Each row was made from one path, in order. Every step used is in the known rows, and no mark comes twice. Write each row's path.
(in the rows, 128 means zero)
Known rows:
r > t > h > y: [132 115 123  92  84 129 124 136 105 115 111 142 115 151 144 117 114 107
 135 113 140 147]
f > t > h > y > c > p: [128 151 137  83 234 165 129 155 138 108 116 127 109 139 124 115 138 131
 134 149 131 150]
h > y > c > p > f > t: [127 144 107 111 187 145 138 166 145 120 117 120  87 139 123 114 172 116
 126 165 125 163]
f > t > h > y: [128 147 132 101 217 154 125 139 135 106 123 131 113 136 124 119 136 132
 132 137 132 150]
f > t > c > p: [126 166 150 141 242 149 132 156 157 130 113 121 132 127 118 122 151 146
 125 162 167 129]
p > f > t > h > y: [130 148 137  93 201 149 127 156 136 111 121 132 121 133  65 122 191 118
 112 170 132 148]
c > p > h > y > r: [110 142 133 111 190 135 128 183 122 132 113 123 104 139 128 121 121 143
 133 110 148 144]
t > h > y: [127 114 107  89 146 164 121 133 113  96 125 139  99 143 156 115 111 127
 134 130 135 150]
p > h: [116 126 153  56 157 155 119 138 110 147 132 127 123 138 168 123  97 130
 131 126 138 128]
p > f: [131 134 134 112 138 133 129 149 132 127 125 129 131 128  67 130 184 114
 109 163 129 132]
c > p: [124 145 131 148 173 130 130 171 131 131 111 126 129 130  94 128 131 135
 129 132 139 124]
y > f > t > h: [134 138 182  40 185 166 130 131 136 118 117 109 121 138 201 115 112 132
 116 185 135 117]
t > h > y > r > u: [125 111 107  80 136 141 122 134 115  84 137 132  94 146 151 117 109 131
 139  92 138 159]
t > c > p > h > y > r: [113 138 137 120 193 157 131 168 140 129 112 121 107 138 171 116 125 153
 129 145 190 134]
c > p > h > y > f > t: [115 153 151  94 220 154 127 183 129 139 111 117 107 141 150 118 119 137
 127 152 147 135]
t > h > y > f: [129 112 127  60 146 172 123 132 116  97 122 129  95 146 196 111 103 128
 129 154 137 141]
r > p > h > y > c: [114 162 132  61 108 147 124  96 118 143 106 123 104 149 175 124 115 122
 141 116 132 146]
y > c: [133 123 137  55 131 156 136 131 133 131 125 119 114 134 166 118 129 113
 133 159 113 134]
f > t > c > p > h: [121 165 161 118 252 158 129 159 151 136 114 120 130 131 132 120 139 147
 126 163 170 128]
h > y > f: [128 125 117 116 132 136 134 131 135 117 125 115  87 139 200 115 133 126
 121 161 133 146]
p > h > y > r > t > c: [107 122 134  74 141 136 126 148 115 134 124 124  94 146 190 116 113 135
 134 104 160 155]
t > h > y > r > p: [119 125 109  82 123 146 126 122 114  90 115 133  93 145 150 118 116 136
 140  94 138 158]
p > h > y > r: [106 124 131  75 153 135 126 146 114 130 131 122  92 141 174 120 114 139
 134  97 141 156]

Which path is each row?
[125 144 137 140 188 158 132 168 149 130 109 126 128 131 119 120 158 140
 116 184 183 121] => t > c > p > f
[127 139 127 118 177 145 136 136 148 118 121 112  89 139 203 113 143 132
 119 177 148 146] => h > y > f > t > c
[116 124 147  48 159 161 123 141 115 140 130 117  94 146 219 114 101 129
 125 150 141 140] => p > h > y > f
[130 155 148 115 203 146 132 154 151 127 120 126 134 127  73 126 198 125
 107 186 152 133] => p > f > t > c
[132 138 142  63 167 159 138 171 139 132 112 119 117 136 114 116 158 113
 124 178 120 133] => y > c > p > f
[113 143  93 150 100  96 137 117 132 107 115 122  84 138 137 125 150 139
 138  76 134 170] => h > y > r > p
[119 165 148 127 252 157 130 162 152 132 115 120 119 133 138 119 145 145
 127 161 170 138] => f > t > c > p > h > y
[123 145 134  98 212 142 129 142 134 100 121 127 109 134 120 119 139 140
 134 116 135 156] => f > t > h > y > r
[124 180 130  97 136 136 127 105 133 121  99 130 121 141  83 131 173 118
 125 137 132 148] => r > p > f > t > h > y
[131 155 146 112 193 134 131 154 145 126 122 126 135 126  52 129 198 118
 108 168 129 137] => p > f > t
[125 159 133 128 224 145 130 192 139 118 106 128 121 135  53 123 177 128
 117 161 142 141] => c > p > f > t > h > y
[114 165 146  68 104 139 120  92 112 148 105 126 126 144 155 132 107 127
 138 108 136 131] => r > p > h
[115 134 155  51 193 170 124 143 126 140 127 115  95 145 226 112 108 134
 124 165 157 140] => p > h > y > f > t > c
[113 125 129  78 160 152 121 142 113 139 133 128  98 143 178 118 108 128
 132 126 138 147] => p > h > y
[128 119 114  54 167 179 126 156 120  98 117 134  93 147 142 110 132 118
 131 158 131 153] => t > h > y > c > p > f
[134 114 126  67  85 140 126 137 107 117 110 139 110 154 159 113 115 103
 138 123 135 149] => r > t > h > y > c
[128 139 127 117 168 136 135 136 144 118 123 112  90 138 187 116 142 128
 119 165 132 148] => h > y > f > t
[121 112 109  86 139 148 126 136 115  87 124 133  92 141 153 116 116 137
 138 100 138 157] => t > h > y > r
[114 144 132 114 194 147 125 181 122 139 114 126 109 140 131 121 119 135
 131 131 146 139] => c > p > h > y
[127 132 101 116 157 143 137 157 138 120 119 122  84 140 152 113 146 120
 134 149 124 159] => h > y > c > p
